Each row was made from one walk, in order. Every step used is in the known rows, and no mark comes twice. Write each row's walk.
Known rows
C-M-G-K-V-Q-B: [-0.23 -0.03 -0.11 -0.72  0.06  0.01 -0.06 -0.57  0.41  0.51  0.07 -0.18
 -0.48  0.20 -0.08  0.15  0.24  0.07  0.06  0.23 -0.04  0.01  0.09 -0.80
 -0.22  0.34 -0.19  0.66  0.08 -0.11  0.03]
T-Q: [-0.21  0.15 -0.09 -0.20 -0.06 -0.09 -0.22 -0.15  0.28 -0.01 -0.26 -0.27
  0.57  0.09 -0.12  0.07 -0.08 -0.15 -0.17  0.09 -0.50 -0.02  0.15  0.08
  0.34 -0.19 -0.28  0.05  0.18  0.01 -0.12]
K-V-Q: [-0.12  0.25 -0.07 -0.53 -0.07 -0.05  0.07 -0.41  0.08  0.36  0.09 -0.41
  0.07  0.08 -0.22  0.08 -0.14 -0.23  0.10  0.05 -0.22  0.04  0.28  0.00
 -0.09 -0.28 -0.45  0.19  0.49  0.31 -0.04]
B-Q-J-X: [ 0.06 -0.08  0.12 -0.17  0.24 -0.09  0.18 -0.05  0.03 -0.20  0.04 -0.25
  0.55 -0.05 -0.05 -0.08  0.30 -0.03 -0.17  0.04 -0.26 -0.11 -0.08  0.49
 -0.30 -0.14 -0.32  0.04 -0.20 -0.09  0.39]
Q-D: [ 0.02  0.06 -0.03 -0.14  0.20 -0.27 -0.04 -0.14  0.17 -0.03 -0.11 -0.11
  0.22  0.23 -0.07  0.19 -0.09 -0.02 -0.38 -0.03 -0.37  0.16  0.17  0.08
 -0.04 -0.23 -0.28  0.02 -0.05  0.13 -0.36]
D-Q: [ 0.20  0.18  0.01 -0.22 -0.11 -0.14 -0.22 -0.17  0.10 -0.06  0.31  0.07
  0.12  0.11 -0.08 -0.04 -0.09 -0.14  0.05  0.17 -0.31  0.07  0.00  0.13
  0.20 -0.17 -0.37 -0.12 -0.08  0.04 -0.03]
D-Q-V: [ 0.26  0.04 -0.11  0.20 -0.12 -0.24 -0.21 -0.12  0.09  0.07  0.29  0.13
  0.11  0.03 -0.06 -0.13 -0.04  0.15  0.04  0.01 -0.15  0.17  0.09  0.32
  0.22 -0.21 -0.27 -0.29 -0.06  0.27  0.05]
Q-J-X: [ 0.09 -0.12  0.05 -0.25  0.15 -0.03  0.01 -0.13  0.07 -0.13 -0.19 -0.14
  0.29  0.21 -0.15 -0.07  0.34  0.02 -0.16  0.12 -0.14 -0.10 -0.03  0.49
 -0.32 -0.08 -0.24 -0.15 -0.19 -0.03  0.16]
X-J-Q: [ 0.16 -0.14  0.11 -0.08  0.13 -0.09 -0.14  0.03 -0.01 -0.09 -0.39 -0.12
  0.06 -0.16 -0.09 -0.07  0.00 -0.16 -0.23  0.18 -0.11 -0.06  0.07  0.65
  0.09 -0.12 -0.28 -0.25 -0.26  0.32 -0.01]
B-Q: [-0.04  0.18  0.02 -0.15  0.04 -0.19 -0.07 -0.09  0.09 -0.14  0.15 -0.36
  0.53 -0.10 -0.01 -0.03 -0.16 -0.22 -0.14  0.12 -0.44 -0.02  0.06  0.17
  0.23 -0.23 -0.40  0.14  0.11  0.10  0.06]
D-Q-J-X: [ 0.31 -0.08  0.09 -0.29  0.09 -0.06  0.02 -0.12  0.05 -0.09  0.19  0.15
  0.16  0.19 -0.12 -0.15  0.38  0.04  0.03  0.08 -0.12 -0.01 -0.09  0.48
 -0.34 -0.10 -0.27 -0.20 -0.39 -0.10  0.29]
J-Q: [ 0.09  0.04  0.12 -0.33  0.02 -0.11 -0.22 -0.18  0.13 -0.11 -0.40 -0.06
  0.11 -0.13 -0.16 -0.08  0.01 -0.24 -0.24  0.17 -0.23 -0.06  0.18  0.12
  0.10 -0.37 -0.35 -0.19  0.16  0.28 -0.23]
M-G: [-0.02  0.02 -0.06 -0.36  0.10 -0.11 -0.30 -0.18  0.53 -0.20  0.05 -0.23
  0.13  0.32  0.00  0.02  0.00 -0.16 -0.02  0.23 -0.10  0.03  0.04  0.14
  0.37 -0.15 -0.36  0.20  0.05 -0.06 -0.01]
K-G-M: [-0.13  0.16 -0.02 -0.28  0.05  0.24 -0.02 -0.14  0.02 -0.15 -0.18 -0.11
  0.00  0.15 -0.15  0.11 -0.16 -0.10 -0.45  0.33 -0.22 -0.12  0.16 -0.09
  0.37 -0.50 -0.03 -0.04  0.12  0.15 -0.39]
G-K: [-0.10  0.12 -0.03 -0.23 -0.08 -0.19 -0.21 -0.45  0.16  0.16 -0.16 -0.20
  0.13 -0.16 -0.17 -0.17 -0.07 -0.17 -0.23  0.24 -0.50 -0.21 -0.03 -0.14
  0.24 -0.04 -0.39 -0.01  0.13 -0.03 -0.15]
B-Q-V: [ 0.04  0.06 -0.13  0.28  0.03 -0.29 -0.08 -0.02  0.05 -0.05  0.15 -0.29
  0.49 -0.20 -0.01 -0.10 -0.08  0.07 -0.15 -0.02 -0.29  0.06  0.15  0.32
  0.28 -0.28 -0.27 -0.04  0.12  0.27  0.15]
D-Q-V-K: [ 0.23  0.21 -0.21  0.24 -0.15 -0.26 -0.24 -0.28  0.11 -0.02  0.11  0.07
  0.09  0.11 -0.31 -0.26  0.00  0.34 -0.03 -0.07 -0.21 -0.04  0.22  0.43
  0.08 -0.20 -0.65 -0.26 -0.34  0.31 -0.04]
C-M-G-K: [-0.10 -0.16  0.12 -0.35  0.08 -0.04 -0.38 -0.45  0.37  0.08 -0.14 -0.22
 -0.31  0.25 -0.08 -0.03  0.18 -0.20 -0.03  0.23 -0.26 -0.13 -0.06 -0.16
  0.25  0.49 -0.19  0.27 -0.12 -0.20  0.04]
M-V-Q: [-0.10 -0.06 -0.03 -0.28  0.04 -0.21 -0.22 -0.43 -0.07 -0.27  0.02 -0.49
  0.12  0.33 -0.12  0.20  0.01 -0.26  0.07  0.12 -0.15  0.12  0.15  0.16
  0.05 -0.13 -0.33  0.02  0.39 -0.12 -0.10]
K-G-M-V-Q-J: [-0.18 -0.17 -0.08 -0.20  0.33  0.18  0.10 -0.19 -0.18 -0.41 -0.09 -0.28
 -0.14  0.39 -0.16  0.33 -0.05  0.03 -0.31  0.21  0.05  0.08  0.12  0.29
  0.09 -0.50  0.00  0.02  0.11 -0.07  0.04]
V-Q: [-0.17  0.14 -0.04 -0.52 -0.11 -0.21 -0.17 -0.33  0.14 -0.09  0.05 -0.40
  0.13  0.21 -0.17  0.05 -0.09 -0.11  0.04  0.04 -0.38 -0.01  0.15  0.05
  0.19 -0.21 -0.40  0.19  0.49  0.15 -0.15]
J-Q-V-M-G: [ 0.30 -0.24  0.07 -0.05  0.10  0.00 -0.17 -0.19  0.58 -0.05 -0.46  0.19
 -0.14 -0.01 -0.08 -0.09  0.32  0.12 -0.29  0.11  0.20  0.02  0.09  0.30
  0.05  0.07 -0.14  0.11 -0.01  0.39 -0.06]
C-M-G-K-V-Q: [-0.18  0.00  0.08 -0.68  0.02  0.08 -0.04 -0.64  0.35  0.52  0.10 -0.37
 -0.50  0.19 -0.19  0.09  0.17 -0.26  0.27  0.11 -0.14 -0.01  0.15 -0.27
 -0.05  0.39 -0.36  0.55  0.23  0.03  0.14]
C-M-G: [-0.03 -0.16  0.09 -0.31  0.10 -0.04 -0.44 -0.20  0.35 -0.14  0.00 -0.28
 -0.19  0.51 -0.03  0.11  0.14 -0.22  0.06  0.14 -0.09  0.08  0.06  0.08
  0.28  0.36 -0.13  0.21 -0.14 -0.05  0.01]
T-Q-J-X: [-0.07 -0.09 -0.01 -0.26  0.12  0.02  0.03 -0.10  0.24 -0.05 -0.36 -0.14
  0.62  0.15 -0.16 -0.03  0.37  0.03 -0.21  0.01 -0.28 -0.09  0.08  0.42
 -0.23 -0.12 -0.22  0.03 -0.11 -0.14  0.19]
X-J: [ 0.08 -0.10 -0.01  0.07  0.04 -0.15 -0.18  0.02 -0.03 -0.06 -0.06 -0.32
  0.20  0.13 -0.03  0.00 -0.14 -0.08 -0.12  0.15 -0.24 -0.04  0.01  0.62
  0.26  0.03 -0.21 -0.20 -0.30  0.16  0.08]
G-M: [ 0.05  0.08 -0.10 -0.24  0.03 -0.10 -0.15 -0.10 -0.03 -0.46 -0.17 -0.19
  0.01  0.34 -0.10  0.02 -0.07 -0.17 -0.27  0.35 -0.40 -0.16  0.12  0.00
  0.19 -0.39 -0.18 -0.13  0.12  0.09 -0.24]

Write each row's walk
[-0.19 -0.05 -0.03 -0.30  0.15  0.19 -0.03 -0.35 -0.18 -0.34 -0.05 -0.35
 -0.10  0.30 -0.16  0.32 -0.04 -0.18 -0.26  0.28 -0.05  0.02  0.20 -0.04
  0.19 -0.43 -0.06  0.04  0.38 -0.04 -0.34]  K-G-M-V-Q
[ 0.16  0.05  0.05 -0.39  0.04  0.20  0.06 -0.32  0.54  0.35 -0.05 -0.09
 -0.09  0.17 -0.09  0.10  0.12 -0.16 -0.09  0.27  0.07  0.00  0.03  0.09
 -0.08  0.25 -0.21  0.31 -0.07  0.17  0.04]  K-V-M-G
[-0.11  0.04 -0.25  0.23 -0.05 -0.18 -0.27 -0.07  0.26  0.09 -0.25 -0.17
  0.56 -0.02 -0.08 -0.01 -0.07  0.11 -0.19 -0.09 -0.29  0.07  0.24  0.26
  0.36 -0.24 -0.17 -0.09  0.20  0.19 -0.06]  T-Q-V
[-0.05 -0.14 -0.05 -0.17  0.27 -0.34 -0.05 -0.37 -0.02 -0.19  0.04 -0.32
  0.09  0.45 -0.08  0.38  0.03 -0.14 -0.15 -0.10 -0.21  0.30  0.22  0.08
 -0.22 -0.18 -0.32  0.14  0.23 -0.12 -0.32]  M-V-Q-D
[ 0.10 -0.12 -0.09  0.03  0.15 -0.10 -0.22 -0.16 -0.22 -0.60 -0.17 -0.29
 -0.03  0.43 -0.04  0.18  0.00 -0.30 -0.23  0.38 -0.21 -0.02  0.08  0.11
  0.04 -0.33 -0.11 -0.34  0.05 -0.17 -0.18]  G-M-V
[ 0.16 -0.09 -0.08  0.34  0.20  0.21  0.01  0.01 -0.13 -0.18 -0.64  0.08
 -0.18 -0.18 -0.32 -0.16  0.01  0.42 -0.63  0.10  0.14 -0.26  0.34  0.75
  0.10 -0.47 -0.33 -0.38 -0.53  0.62 -0.22]  X-J-Q-V-K-G-M
[-0.07 -0.23  0.14 -0.21  0.03 -0.15 -0.36 -0.41 -0.24 -0.22  0.03 -0.55
 -0.19  0.53 -0.08  0.31  0.14 -0.28  0.15  0.02 -0.18  0.20  0.18  0.09
 -0.01  0.33 -0.10  0.01  0.21 -0.10 -0.06]  C-M-V-Q
[-0.22  0.34 -0.03 -0.23 -0.06  0.18 -0.09 -0.37  0.16  0.14 -0.28 -0.26
  0.23  0.02 -0.38 -0.09 -0.15  0.14 -0.43  0.10 -0.24 -0.21  0.25  0.15
  0.29 -0.24 -0.55 -0.03 -0.13  0.23 -0.38]  V-K-G
[-0.02  0.21 -0.19  0.32  0.00 -0.30 -0.10 -0.18  0.07 -0.12 -0.03 -0.37
  0.50 -0.14 -0.24 -0.20 -0.10  0.28 -0.25 -0.11 -0.38 -0.15  0.23  0.45
  0.13 -0.27 -0.68 -0.05 -0.15  0.32  0.06]  B-Q-V-K
[-0.23  0.17 -0.27 -0.73  0.07 -0.07  0.04 -0.59  0.58  0.47  0.11 -0.12
 -0.16  0.00 -0.09  0.05  0.10  0.10 -0.05  0.32 -0.05 -0.02  0.08 -0.80
 -0.12 -0.14 -0.41  0.65  0.27 -0.11  0.00]  M-G-K-V-Q-B
[-0.09 -0.07 -0.28 -0.31  0.16 -0.25 -0.17 -0.25 -0.12 -0.61 -0.08 -0.21
 -0.10  0.54  0.02  0.36  0.10  0.07 -0.24  0.39 -0.16  0.05  0.10 -0.51
 -0.13 -0.42 -0.07  0.04  0.23 -0.24 -0.32]  G-M-V-Q-B
[-0.07  0.18 -0.08 -0.45  0.14 -0.18  0.28 -0.38  0.11  0.44  0.13 -0.21
  0.04  0.21 -0.17  0.27 -0.08 -0.08 -0.10 -0.11 -0.25  0.22  0.37 -0.05
 -0.35 -0.32 -0.42  0.30  0.31  0.27 -0.23]  K-V-Q-D
[-0.17 -0.06  0.04 -0.58  0.27 -0.06  0.12 -0.62  0.35  0.60  0.06 -0.21
 -0.51  0.26 -0.17  0.29  0.20 -0.11  0.00 -0.09 -0.18  0.16  0.24 -0.35
 -0.37  0.35 -0.32  0.68  0.06 -0.02 -0.05]  C-M-G-K-V-Q-D
[ 0.16  0.15  0.07 -0.26 -0.12  0.14  0.12 -0.35  0.14  0.47 -0.17 -0.15
  0.01  0.04 -0.17  0.02  0.00 -0.17 -0.20  0.22 -0.15 -0.07  0.09  0.10
 -0.20  0.19 -0.16  0.01  0.01  0.37 -0.12]  K-V-M
[ 0.36 -0.16 -0.03  0.02 -0.04 -0.07 -0.14 -0.45  0.57  0.28  0.16  0.40
 -0.23 -0.05 -0.11 -0.17  0.25  0.19 -0.05  0.20 -0.06 -0.10 -0.18  0.05
  0.18  0.41 -0.23  0.18 -0.26  0.00  0.11]  D-Q-V-M-G-K
[-0.07 -0.03  0.07 -0.37  0.10  0.14 -0.10 -0.52  0.35  0.57 -0.02 -0.22
 -0.40  0.08 -0.16 -0.01  0.14 -0.27  0.07  0.20 -0.09 -0.06  0.10 -0.21
 -0.01  0.44 -0.23  0.27 -0.12 -0.06  0.14]  C-M-G-K-V
[ 0.05 -0.08  0.08 -0.43 -0.02 -0.01 -0.15 -0.50  0.60  0.12 -0.24 -0.04
 -0.12  0.05 -0.09 -0.10  0.16 -0.10 -0.23  0.37 -0.28 -0.28 -0.20 -0.14
  0.17  0.45 -0.25  0.39 -0.09 -0.11 -0.09]  V-M-G-K
[-0.13 -0.21 -0.05 -0.26  0.09 -0.21 -0.33 -0.39 -0.15 -0.25 -0.01 -0.37
 -0.18  0.57  0.00  0.39  0.22  0.05 -0.04  0.12 -0.08  0.22  0.09 -0.40
 -0.17  0.32  0.04  0.11  0.09 -0.23 -0.22]  C-M-V-Q-B
[-0.11  0.00 -0.07 -0.37  0.09 -0.12 -0.27 -0.42  0.53  0.07 -0.07 -0.16
  0.00  0.00 -0.11 -0.13  0.01 -0.21 -0.10  0.32 -0.28 -0.15 -0.09 -0.14
  0.37  0.02 -0.45  0.29  0.05 -0.20  0.00]  M-G-K
[-0.04 -0.16 -0.14  0.03  0.02  0.03 -0.17 -0.40  0.77  0.31 -0.42  0.10
  0.21 -0.09 -0.07 -0.06  0.24  0.17 -0.29  0.13 -0.23 -0.18 -0.05  0.00
  0.25  0.39 -0.17  0.38 -0.03 -0.05  0.03]  T-Q-V-M-G-K
[-0.21  0.14 -0.11 -0.71  0.06 -0.01  0.05 -0.62  0.49  0.52  0.11 -0.31
 -0.19 -0.04 -0.19 -0.04  0.01 -0.22  0.14  0.20 -0.14 -0.10  0.12 -0.27
  0.03 -0.08 -0.59  0.58  0.39  0.00  0.12]  M-G-K-V-Q
[-0.21  0.13 -0.22 -0.56 -0.07 -0.30 -0.19 -0.29  0.22 -0.10  0.06 -0.23
  0.17  0.25 -0.05  0.14  0.00  0.19 -0.14  0.19 -0.30  0.06  0.09 -0.49
  0.08 -0.26 -0.27  0.33  0.33  0.07 -0.24]  V-Q-B
[-0.08 -0.05 -0.02  0.01  0.19  0.27 -0.09 -0.22 -0.14 -0.35 -0.20 -0.18
 -0.03  0.22 -0.09  0.23 -0.06 -0.24 -0.46  0.41 -0.01  0.01  0.14  0.01
  0.20 -0.42  0.04 -0.23  0.07 -0.11 -0.35]  K-G-M-V
[-0.06 -0.10  0.06 -0.56  0.08 -0.13  0.06 -0.27  0.07 -0.12 -0.06 -0.28
  0.21  0.31 -0.21 -0.02  0.41  0.06  0.01 -0.02 -0.17 -0.08  0.05  0.38
 -0.33 -0.15 -0.35  0.13  0.18  0.02  0.19]  V-Q-J-X
[ 0.23 -0.21  0.10  0.00  0.34 -0.22  0.04  0.06  0.04 -0.03 -0.39  0.05
  0.03 -0.04 -0.05  0.11  0.01 -0.03 -0.43 -0.01 -0.12  0.12  0.14  0.56
 -0.20 -0.19 -0.24 -0.13 -0.45  0.31 -0.19]  X-J-Q-D
[ 0.14  0.23 -0.19  0.20 -0.03  0.17 -0.03 -0.19 -0.01 -0.09  0.01  0.24
 -0.14  0.10 -0.31 -0.13 -0.07  0.41 -0.35  0.09 -0.07 -0.13  0.29  0.25
  0.24 -0.54 -0.44 -0.25 -0.36  0.34 -0.26]  D-Q-V-K-G-M
[ 0.03 -0.24  0.12  0.09  0.11 -0.08 -0.41 -0.30 -0.27 -0.20 -0.10 -0.42
 -0.10  0.42 -0.05  0.25  0.13 -0.31 -0.04  0.13 -0.16  0.16  0.12  0.18
  0.01  0.40 -0.02 -0.30 -0.11 -0.15 -0.08]  C-M-V
[ 0.15 -0.07 -0.05  0.09  0.02 -0.20 -0.22 -0.10  0.12 -0.01 -0.40  0.01
  0.08 -0.23 -0.15 -0.16  0.05  0.05 -0.27 -0.01 -0.04  0.05  0.25  0.30
  0.11 -0.44 -0.26 -0.32  0.18  0.50 -0.14]  J-Q-V
[ 0.03 -0.14 -0.14 -0.21  0.34 -0.29 -0.01 -0.29 -0.17 -0.54 -0.04 -0.24
 -0.13  0.62 -0.05  0.44  0.07 -0.12 -0.27  0.08 -0.27  0.20  0.22  0.00
 -0.28 -0.40 -0.22  0.12  0.21 -0.12 -0.39]  G-M-V-Q-D
[-0.17  0.11 -0.02  0.05  0.06  0.17 -0.14 -0.46 -0.02 -0.02 -0.30 -0.38
  0.18  0.11 -0.31  0.06 -0.03 -0.03 -0.41  0.17 -0.02 -0.09  0.19  0.23
  0.15 -0.15 -0.48 -0.23 -0.21 -0.04 -0.31]  M-V-K-G
[-0.05  0.12 -0.10 -0.41  0.08  0.08 -0.01 -0.49  0.51  0.53 -0.02 -0.20
 -0.08 -0.14 -0.13 -0.10 -0.04 -0.26 -0.03  0.31 -0.10 -0.13  0.05 -0.18
  0.05 -0.08 -0.45  0.24  0.06 -0.06  0.10]  M-G-K-V
